In the rows, zero is written as 128.
Known rows, with every step that occurs
luzuse > rulilel > tapi > redim > posi > gunerul: [133 123 119 117 128  94 151 135 116 141 142  69  51  62  98 143 198  62
  63 141 127 120]
rulilel > redim > posi: [119 104 124 136 103 115 135 101 155 150 138  68 128 153 126 138 195  94
  85 132  97 109]
tapi > rulilel: [ 97 133 149 113  94 100 117 110 164 147 122 125 106  92 129  99 169 145
 101 130 112 132]
ginu > luzuse > gunerul: [135 164 163 114 129 129 134 143 147 100 136 153 131 134 115  93 121 193
 114 109  98  89]
ginu > luzuse > rulilel > tapi > redim > posi > gunerul: [141 156 130 115 147  95 148 160 103 112 145  83  49  84 110 140 186  95
  61 123 125 118]
ginu > luzuse > gunerul > posi: [160 168 147 133 132 139 157 132 141  87 154 180 156 127 118  82 139 173
 117 113  97  72]
gunerul > luzuse > rulilel: [ 89 159 138 110 108 140 128 141 113 155 128 166 144 104 126 134 151 131
 102 116 105 183]
redim > rulilel > tapi > ginu > luzuse > gunerul: [107 178 173 124 143 102 121 110 137 106 110 127 115 102 107  64 131 219
 124 113  46 136]
gunerul > posi > redim > tapi: [117  98  83 149 102 136 168  91 129 129 134 119 102 155 171  93 149  87
 136 134  94  63]
rulilel > tapi > redim > posi > gunerul > luzuse: [133  96 138 133 129  94 132 138  73 166 150  88  79  58 130 150 162  57
  78 133 105 137]
rulilel > redim > tapi > ginu > luzuse > gunerul > posi: [135 122 134 132 139 143 132 102 139  99 124 177 154 155 112  99 165 186
 115 102  59  90]
rulilel > tapi > redim: [115 104 144 122 120 104 160 131 139 137 108 105  78  74 113 112 165 109
 101 153  97 116]
luzuse > gunerul > posi > redim > tapi: [124 118 104 141 112 136 172  94 142 113 144 133 103 140 140  84 137 118
 143 129  92  40]
tapi > rulilel > redim > posi > gunerul: [121 109 132 138 100  77 106 105 162 158 156  42  96 110 119 134 216  94
  51 131 124 111]
gunerul > luzuse > rulilel > redim > posi: [ 94 155 132 119 108 124 131 132 123 156 142 107 141 132 118 168 199  95
  75 117  99 179]
rulilel > tapi > ginu > luzuse > gunerul: [129 144 161 111 155 127 121 127 128  95 118 152 112 111 100  66 118 228
 109 102  67 129]
redim > posi > gunerul > luzuse > rulilel > tapi: [125 136 118 126 134 120 133 131  87 157 153  96  90  60 123 138 165  88
  75 110 116 183]
ginu > luzuse > gunerul > posi > redim > rulilel > tapi: [130 202 143 159 131  99 188 124 144  78 149  87  97 126 135  54 142 163
 124 137  72  65]
posi > gunerul > luzuse: [123 107 134 141 112 126 104 133  96 169 154 126 145  97 144 126 127 114
  87 122 109 141]
ginu > luzuse > rulilel: [113 180 134 107 123 133 138 152 139 109 124 151 120 136 123 111 156 168
  95 110 112 138]
ginu > luzuse > rulilel > tapi > redim > posi: [122 170 139  99 140 103 162 156 117 105 121 109  57  98 110 137 190 111
  86 122 109 134]
posi > gunerul > luzuse > rulilel > tapi: [119 141 129 127 134 127 138 146  99 153 139 116 101  51 115 124 151 125
  75 118 116 187]
posi > redim > tapi > ginu: [ 78  81  99 125 106 128 109  87 112 143 111 114  94 172 160  90 128 129
 128 124  68  99]

Rows
[112 102 106 136 116 139 137  81 120 114 137 157 121 152 135  72 133 143
 141 120  66  60]  luzuse > gunerul > posi > redim > tapi > ginu
[118 106 136 117 101  99 132 117 123 150 134 108 101 120 129 143 179  68
 102 144 103  91]  tapi > redim > posi
[145  85 124 134 126  90 141 119 111 151 145  57  60  70 117 132 178  61
  76 145 114  92]  rulilel > tapi > redim > posi > gunerul
[110 150 110 172 104 100 185  90 145 123 138  62  95 113 155  68 170  99
 122 158  75  90]  gunerul > posi > redim > rulilel > tapi
[103 121 126 122 139 130 101 129  79 156 133 140 119  63 110 112 147 145
  72 110  89 208]  posi > gunerul > luzuse > rulilel > tapi > ginu
[134 180 157 146 143 114 143  98 132  94 127 153 139  95 112  56 151 200
 128 116  46 121]  redim > rulilel > tapi > ginu > luzuse > gunerul > posi
[101 143 142 143 111 100 155  91 160 149 104  74 100  80 133  90 160 134
 123 144  77 141]  redim > rulilel > tapi
[ 98 144 127 122 105 125 145 128 176 137 122  98 133 136  98 134 200 134
  73 137 110 143]  luzuse > rulilel > redim
[ 74 119 117 117  94  95 132 104 153 144 114  91  52 132 160  96 156 122
 123 129 107  97]  posi > redim > tapi > rulilel
[ 63 120 124 111 119 140 105 115 114 164  98 166 143 133 118 151 176 142
  98 106  67 206]  gunerul > luzuse > rulilel > redim > tapi > ginu
[ 98 122 100 138  95 108 154  91 146 128 131 119  79 126 165  87 175 101
 126 132 105  79]  gunerul > posi > redim > tapi > rulilel
[ 96 156 136 112 130 136 152 140 114 147 117 140 108  66 116 120 153 140
  99 119  99 204]  gunerul > luzuse > rulilel > tapi
[150 134 136 137 115 139 158 104 153 117 152 169 158 104 108  86 152 141
 123 129  99  74]  luzuse > gunerul > posi
[ 96 163 139 114 128 129 108 141 146 110 118 137 146 169 101 119 186 190
  65 110  82 157]  tapi > ginu > luzuse > rulilel > redim
[104 154 127 112 127 120 103 127 126 113 132 119 133 179 111 135 200 153
  66 102  81 156]  tapi > ginu > luzuse > rulilel > redim > posi
[ 92 144 117  95 133 144 108 118 113 120  94 187 110 145 132 111 148 180
 117  89  80 157]  redim > tapi > ginu > luzuse > rulilel
[ 98 136 107 169 110 103 150  75 126 126 132  84 113 126 150  56 166 123
 120 149  48 111]  gunerul > posi > redim > rulilel > tapi > ginu
[146  95 112 138 109 114 113  98 117 157 161  82 112 119 139 124 159  82
  84 123 119  93]  redim > posi > gunerul
[113 127 139 118 125 133  93 122 110 118 121 163 142 157 137  90 132 186
 102 106  73 131]  tapi > ginu > luzuse
[ 82 166 137 143 126  92 126 116 119 109 117  68  84 154 154  63 135 179
 111 129  49 125]  posi > redim > rulilel > tapi > ginu > luzuse
[102 125 141 124  95  85 121 100 174 151 135  69 105 124 119 134 219 108
  76 131 107 127]  tapi > rulilel > redim > posi
[112 144 129 125 115 130 113 144 102 160 151 139 138  90 124 140 148 114
  75 118 121 168]  posi > gunerul > luzuse > rulilel
[ 89  72 115 127 112 132 108  81 145 156  94 124 128 153 127 122 171 142
 109 119  65 135]  rulilel > redim > tapi > ginu
[ 77 150 127 151  84  91 139 104 153 143 132  58 107 157 158  89 150 113
 117 153  84  89]  posi > redim > rulilel
[105 151 131 159 118 102 156  80 138 110 140  97 116 113 119  45 152 155
 126 145  46  88]  luzuse > gunerul > posi > redim > rulilel > tapi > ginu
[108 140 119 119 103 118 144 113 162 139 135  79 122 144 107 150 216  97
  73 128 110 136]  luzuse > rulilel > redim > posi
[109 171 133 160  95 101 167  96 159 115 158  99 136 140 134  70 154 122
 130 152  79  47]  luzuse > gunerul > posi > redim > rulilel
[141  89 114 150 107 107 119 104 145 156 160  43 121 139 123 142 191  81
  61 132 116  93]  rulilel > redim > posi > gunerul
[111  91 128 125 129 130 119  94 125 141 106 126 111  97 119  79 144 163
 107 124  70 153]  rulilel > tapi > ginu
[139 151 130 142 149 130 153 126 111  70 152 134 108 144 122  45 128 194
 110 116  65  78]  rulilel > tapi > ginu > luzuse > gunerul > posi > redim
